Each row comes from the steps of one path. Every step used is in the known rows, and no mark comes twice. Write the path behind each row, first mark first.
In the rows, 128 means zero.
Known rows
zedetul -> sosovi -> kime -> totano -> vabir: [121 122  95 111 124 133 121 136 135 118 136 134 133 123 117 126 133 119
 128 133 129 112  60  85 138 124 123 114 130 109 130 163  99 152 121 140
 102 137]
vegu -> totano -> vabir: [138 132 103 116 114 119 133 112 144 146 147 146 133 131 101 111 130 128
 132 129 111 120 132 116 122 123 130 138 135 130 129 119 126 138 117 133
 107 137]
lafaret -> kime -> vofe -> zedetul -> totano -> vabir: [127 122  61 159 142 112 134 123 149 145 147 125 137 139 126 142 141 166
 122 131 126  94 131 163 134 133 139 138 110 157 120 132 151  96 128 118
 127 136]
sosovi -> zedetul -> totano -> vabir -> vofe -> kime: [127 120  52 152 121 138 125 129 133 131 136 142 115 143 106 119 104 154
 120 134 115 169 138 120 137 133 141 130 102 161 110 103 154 152 116 114
 115 134]
zedetul -> totano: [128 126 140 152 126 132 121 113 128 128 113 141 139 115 130 116 140 145
 129 145 128 114 117 135 116 128 138 140 134 137 132 136 154 133 126 110
 121 126]
zedetul -> sosovi: [134 129 142 134 124 132 119 116 125 127 114 138 142 115 126 119 142 138
 129 145 130 109  92 131 119 125 124 124 146 108 130 163 129 113 138 119
 108 124]
lafaret -> kime -> totano -> vabir -> sosovi -> zedetul: [135 129  67 110 122 121 125 139 134 118 151 129 132 142 118 103 115 113
 130 121 143 123 150  91 149 119 110 119 129 116 124 120 135 169 112 131
 158 132]
lafaret -> kime -> totano -> vabir -> zuki: [133 130  43 116 125 120 131 133 137 126 134 108 119 142 127 117 139 112
 133 122  93 124 160  93 130 127 117 135 127 122 127 113 129 147 117 129
 135 135]
vofe -> zedetul -> sosovi -> kime -> totano -> vegu: [115 115 209 110 123 139 127 136 132 119 141 132 130 113 122 139 125 123
 120 129 136 107  61 117 142 132 110 113 123 108 116 166 104 118 140 147
 121 140]
vofe -> kime -> sosovi -> zedetul: [121 137 120 133 125 137 110 136 125 130 124 155 128 120 130 115 112 143
 132 116 125 125 142 107 133 127 118 115 124 103 136  60 142 172 137 144
 135 132]
lafaret -> kime -> fota: [137 140 120 148 121 122 124 127 138 123 124 126 151 121 144 112 149 115
 134 124 140 120 171 131 123 121 115 112 147 107 147 124 137  85 137 119
 142 134]
sosovi -> vabir -> vofe -> zedetul -> totano: [129 124 149 145 131 124 130 121 137 133 125 135 120 139 114 156 124 138
 124 141 127 167 130 138 133 129 136 136 111 156 120 153 112 113 126 105
 129 124]
zuki -> vabir: [129 135 148 130 120 121 126 121  90 143 117 136 128 130 136 135 106 116
 137 134 124 106 138 134 110 132 133 132 147 118 137 128 133 118 130 121
 108 114]
sosovi -> kime: [131 140 145 130 118 132 119 136 126 119 119 132 130 119 124 121 126 130
 136 132 119 122  85 120 113 120 120 124 142 110 146 128 109 133 123 121
 125 132]
zuki -> vabir -> totano -> kime -> vofe: [118 129  87  92 145 130 137 139  93 126 127 102 110 135 149 134 111 121
 129 120 135 100 129 152 115 131 139 133 134 135 126 124 128 135 122 134
 119 109]
vofe -> kime: [136 137 106 132 122 129 115 126 129 133 105 129 129 123 132 118 131 144
 133 125 110 122 137 130 114 132 124 127 127 115 136 129 139 117 140 121
 131 133]
sosovi -> vabir -> vofe -> kime: [141 137 105 126 126 136 120 140 134 120 108 124 114 143 119 133 119 136
 133 123 116 171 144 113 124 129 130 121 115 131 133 147  96 132 131 115
 133 127]
lafaret -> kime -> vofe: [136 143 108 134 142 122 127 138 135 128 123 125 140 122 141 118 147 152
 136 122 136  92 129 154 113 122 131 128 141 119 148 118 135 119 132 118
 138 125]
vofe -> kime -> totano -> vabir -> sosovi: [132 121  57 104 132 122 121 128 132 124 116 110 117 138 131 107 129 120
 131 116 130 126 149 100 144 135 122 124 111 123 121 166 133 146 123 139
 154 129]
vegu -> totano -> vabir -> zuki: [138 130  83 117 117 121 138 112 138 143 145 128 110 139  97 111 128 123
 132 126  78 132 138 119 121 125 125 148 131 135 122 114 124 139 112 134
 111 131]
zedetul -> totano -> vabir -> vofe -> kime: [134 116  42 152 124 133 127 121 136 132 117 117 116 142 117 119 128 154
 122 136 115 166 140 123 130 139 146 135 103 165 112 140 149 129 119 110
 114 131]
sosovi -> kime -> vofe: [122 144 144 125 141 132 124 143 129 120 122 134 126 116 136 127 135 143
 137 122 130  98  74 150 113 120 132 124 138 115 154 124 109 135 125 129
 130 126]
totano -> kime -> vofe: [122 138  94 131 139 128 134 140 134 123 131 126 131 119 149 123 143 137
 127 124 122  90 117 149 117 125 132 129 138 127 141 123 136 119 129 137
 130 132]
sosovi -> vabir -> vofe -> zedetul -> totano -> kime: [128 118  94 152 124 128 135 133 140 124 139 122 118 141 117 155 123 133
 116 139 117 164 126 124 137 132 131 132 108 164 111 157 113 110 125 113
 128 138]
kime -> totano -> vabir -> vofe: [129 128  97 100 127 118 139 125 134 128 129 128 118 136 131 127 138 102
 129 127 129 158 152 108 132 125 138 131 127 132 130 114 126 150 115 130
 124 127]
vofe -> kime -> totano: [126 135 107 106 132 129 115 133 131 129 105 133 128 115 140 116 137 128
 135 118 124 117 141 107 123 132 125 125 121 107 140 124 140 147 141 132
 138 131]
zuki -> vabir -> vofe: [133 134 141 124 124 121 135 126  86 140 112 124 114 137 133 137 106 110
 133 133 130 153 144 140 112 131 142 133 143 133 131 122 129 122 123 112
 109 103]
zuki -> vabir -> sosovi -> zedetul -> totano: [123 120 145 147 127 133 121 124  84 131 128 143 121 133 119 115  81 131
 129 140 148 114 120 132 133 131 134 132 134 141 118 140 155 156 115 114
 127 104]
kime -> sosovi -> vabir -> totano -> vegu: [123 119 212  93 124 150 127 129 134 100 128 123 121 137 130 124 123 119
 131 125 148 129 144 103 134 127 118 119 125 118 124 114  89 186 119 150
 144 130]
vegu -> totano: [139 137 149 113 119 124 128 115 136 142 130 147 134 115 109 105 135 132
 134 128 122 120 123 126 114 120 127 138 143 121 137 117 132 141 128 125
 117 126]
lafaret -> kime -> sosovi -> zedetul -> totano -> vabir: [124 122  67 165 120 133 120 132 139 127 153 152 144 135 116 110 119 151
 124 134 137 117 138  91 144 124 125 125 124 136 122  66 155 184 113 130
 122 139]
vegu -> totano -> kime: [137 132  96 119 113 128 131 128 138 133 143 134 133 118 112 104 134 127
 125 126 113 118 119 112 117 122 121 136 139 129 129 122 133 138 124 134
 117 138]
vegu -> totano -> kime -> vofe -> zedetul: [126 134 105 114 138 114 141 130 146 150 154 133 125 119 121 132 136 141
 122 113 116  99 115 162 126 126 126 138 124 136 128 117 134 104 136 144
 126 135]
vabir -> vofe: [138 137 140 124 123 124 134 122 123 128 111 125 122 126 131 122 136 123
 131 134 127 163 138 140 114 123 134 132 140 129 135 119 131 122 125 110
 128 118]
zuki -> vabir -> vofe -> kime -> totano -> vegu: [122 117 159 102 125 141 132 142  93 131 116 115 103 136 139 128  96 111
 126 116 137 146 159 114 128 145 139 125 114 136 116 126 133 148 134 138
 121 115]
vabir -> vofe -> kime: [141 135  98 126 125 130 125 129 125 130 102 115 114 130 129 118 129 139
 129 126 117 168 144 134 118 132 132 128 122 131 129 126 135 120 135 112
 131 123]
vofe -> zedetul -> sosovi -> vabir -> zuki: [131 127 139 135 129 125 125 120 131 133 126 126 116 138 110 157 125 129
 129 136  87 129 104 131 133 130 111 127 124 117 116 180  87  91 141 124
 119 128]
fota -> kime -> sosovi: [129 134 193 131 130 132 121 128 121 120 123 124 163 110 140 119 143 113
 135 123 142 116 122 110 122 119 128 137 151 107 146  92 139 157 128 141
 141 128]

Write each row's path
[123 118 200 101 123 144 127 143 123  97 126 113 117 120 131 101 123 108
 131 121 153 116  90 105 138 126 113 118 131 114 128 164 109 164 115 143
 159 129]  vabir -> sosovi -> kime -> totano -> vegu
[129 129 148 135 121 125 119 127 128 134 126 131 133 119 113 146 127 139
 126 137 120 121  52 138 128 127 112 117 132 107 125 167 104  90 141 122
 113 133]  vofe -> zedetul -> sosovi -> kime
[124 135 106 144 119 127 130 129 136 118 133 129 142 117 150 119 144 100
 126 125 127 118 159 127 126 125 117 113 145 113 140 128 137  83 133 138
 132 142]  totano -> kime -> fota
[121 135 104 130 139 113 138 132 137 138 141 123 126 123 146 148 139 137
 123 121 114  96 124 171 124 130 125 131 127 129 131 122 136  84 140 139
 136 136]  totano -> kime -> vofe -> zedetul
[112 115 252 157 124 162 123 134 123 107 153 150 163 109 125 111 114 131
 122 131 154 108 112 109 136 124 131 137 136 132 125  70 162 190 120 149
 135 138]  fota -> kime -> sosovi -> zedetul -> totano -> vegu
[132 122 199  93 119 144 133 117 126 110 122 114 121 128 131 112 128 124
 128 134 133 126 141 143 116 129 121 132 134 124 119 125 130 139 123 129
 137 127]  vabir -> totano -> vegu
[116 119 108 166 125 120 131 118 143 133 139 131 140 116 142 138 142 118
 116 133 128 120 151 147 138 134 123 123 123 141 121 142 156  62 138 130
 132 144]  vofe -> zedetul -> totano -> kime -> fota
[130 135 154 125 130 130 128 134 131 117 118 134 121 136 129 134 132 117
 133 125 141 164 142 101 132 121 131 120 131 123 139 106  90 169 122 132
 134 119]  kime -> sosovi -> vabir -> vofe
[134 142 116 133 143 109 131 131 139 143 132 123 135 127 139 142 143 153
 131 120 128  96 137 176 121 126 124 129 129 123 137 117 137  85 143 120
 144 128]  lafaret -> kime -> vofe -> zedetul
[123 131 152 130 149 117 129 118 133 145 126 137 134 116 134 149 144 152
 124 131 133  90  89 181 127 129 129 125 129 116 128 159 129  79 150 130
 118 119]  kime -> vofe -> zedetul -> sosovi
[117 125 194 155 133 147 115 131 121 117 139 152 166 106 126 113 121 130
 127 130 150 116 107 105 132 118 134 140 140 125 137  66 162 190 121 135
 134 129]  fota -> kime -> sosovi -> zedetul -> totano
[120 126 188 149 156 126 130 125 133 135 133 125 158 112 136 147 143 146
 127 128 140  94  99 177 123 127 146 153 126 146 134 131 159 102 137 123
 138 125]  fota -> kime -> vofe -> zedetul -> totano
[127 113 206 148 122 139 139 124 140 122 138 133 117 141 114 151 116 137
 119 140 131 159 133 143 137 136 134 133 107 164 108 158 112 114 126 118
 130 133]  sosovi -> vabir -> vofe -> zedetul -> totano -> vegu
[122 123 166 108 124 144 122 134 133 121 119 130 126 118 141 112 130 128
 129 118 127 110 146 109 128 137 121 123 118 115 127 126 139 147 139 146
 139 139]  vofe -> kime -> totano -> vegu
[123 108 200 149 120 130 145 117  94 144 134 123 109 139 126 152  96 128
 118 142 135 146 140 164 128 146 144 141 116 168  98 137 148  99 128 117
 108 115]  zuki -> vabir -> vofe -> zedetul -> totano -> vegu
[126 118 142 147 129 116 138 114  93 154 121 125 113 137 126 155 103 130
 123 141 131 154 136 160 124 140 146 144 120 161 110 134 149 100 130 105
 109 105]  zuki -> vabir -> vofe -> zedetul -> totano
[124 113  88 153 122 120 141 128  95 145 134 112 112 139 129 154 102 125
 114 139 122 153 133 145 129 141 142 140 118 168 102 138 150  96 125 113
 107 118]  zuki -> vabir -> vofe -> zedetul -> totano -> kime
[127 117 100 106 131 111 138 117 137 143 137 124 121 136 120 150 138 112
 118 134 130 157 119 125 147 131 129 124 116 130 109 154 120 107 135 131
 112 126]  kime -> totano -> vabir -> vofe -> zedetul -> sosovi
[120 129 104 134 143 126 128 141 144 128 145 132 131 131 128 160 133 143
 119 127 122  91  85 143 139 129 121 117 122 125 124 184  91  89 143 141
 118 137]  totano -> kime -> vofe -> zedetul -> sosovi -> vabir
[137 132 113 100 129 134 117 139 136 109 118 110 132 140 127 121 134 130
 136 121 146 138 149  88 131 119 113 119 128 110 134 108  91 184 121 126
 150 125]  lafaret -> kime -> sosovi -> vabir -> totano
[125 129 153 136 126 125 124 136  90 120 118 113 120 131 137 121 101  91
 136 119 154 123 119 130 133 128 121 108 144 111 139 171 105  99 120 130
 139 109]  zuki -> vabir -> sosovi -> kime -> fota
[135 131  63 114 120 118 127 133 142 129 138 126 141 134 132 117 141 117
 133 126 126 113 154  92 131 124 122 126 132 118 135 118 133 147 121 129
 130 140]  lafaret -> kime -> totano -> vabir
[133 124  58 130 124 125 128 128 133 132 119 116 112 143 129 123 130 135
 126 118 121 169 159 107 137 134 133 122 114 134 121  95 129 150 126 139
 126 129]  totano -> vabir -> vofe -> kime -> sosovi
[123 139 159 125 146 109 134 121 135 146 127 137 128 121 143 150 141 142
 131 123 125  96 128 186 120 128 131 132 129 121 139 118 135  87 142 131
 137 124]  kime -> vofe -> zedetul
[133 130  65 138 123 124 132 123 141 130 122 116 119 142 133 125 134 113
 126 117 123 172 184 130 137 134 132 113 116 134 127 128 129  83 130 130
 127 135]  totano -> vabir -> vofe -> kime -> fota
[127 131 155  91 133 135 120 127 132 109 114 126 123 134 131 128 131 119
 136 124 143 138 140  99 130 120 121 121 130 109 136 109  90 185 121 136
 142 120]  kime -> sosovi -> vabir -> totano
[134 134 148  91 128 134 121 124 133 111 114 125 123 138 122 131 126 120
 138 132 128 137 135 118 120 120 123 126 131 118 135 142  91 153 120 118
 139 123]  sosovi -> vabir -> totano
[124 124 248 107 127 147 130 134 127 109 138 123 161 109 139 117 137  97
 131 124 144 104 127 109 124 125 127 140 144 113 137 121 140 152 129 149
 145 139]  fota -> kime -> totano -> vegu
[121 131 139 130 154 124 129 129 136 133 129 127 112 136 122 162 131 143
 129 126  99 105  94 159 133 129 124 129 119 123 125 176  86  92 143 133
 123 119]  kime -> vofe -> zedetul -> sosovi -> vabir -> zuki
[120 139 163 130 124 130 118 127 123 128 132 165 136 117 132 117 119 126
 133 124 134 119 135 113 130 118 119 119 143 102 142  53 138 175 128 142
 132 128]  kime -> sosovi -> zedetul
[129 126 146 102 133 112 143 127 134 136 146 109 141 134 126 152 134  89
 125 119 128 164 145 122 140 125 134 143 122 135 124 114 131 118 125 135
 140 135]  fota -> kime -> totano -> vabir -> vofe -> zedetul
[123 131 151 144 123 138 117 131 131 114 121 136 144 110 128 121 139 117
 129 131 144 120  78 123 130 121 116 101 145  96 142 170 104  90 136 130
 113 131]  zedetul -> sosovi -> kime -> fota
[133 118  85 148 123 127 137 113 133 129 127 128 123 138 119 123 135 137
 122 146 126 161 133 130 128 130 148 141 121 163 118 133 146 133 110 109
 112 126]  zedetul -> totano -> vabir -> vofe
[132 135 111 136 129 127 127 128 133 125 106 117 122 125 141 119 137 118
 129 116 133 171 176 140 127 131 129 112 123 122 136 127 135  86 140 123
 138 123]  vabir -> vofe -> kime -> fota
[122 112  93 154 128 123 138 126 130 130 131 116 118 125 135 137 139 135
 112 133 133 162 132 127 141 133 133 134 113 156 108 104 153 130 128 130
 131 128]  vabir -> vofe -> zedetul -> totano -> kime -> sosovi
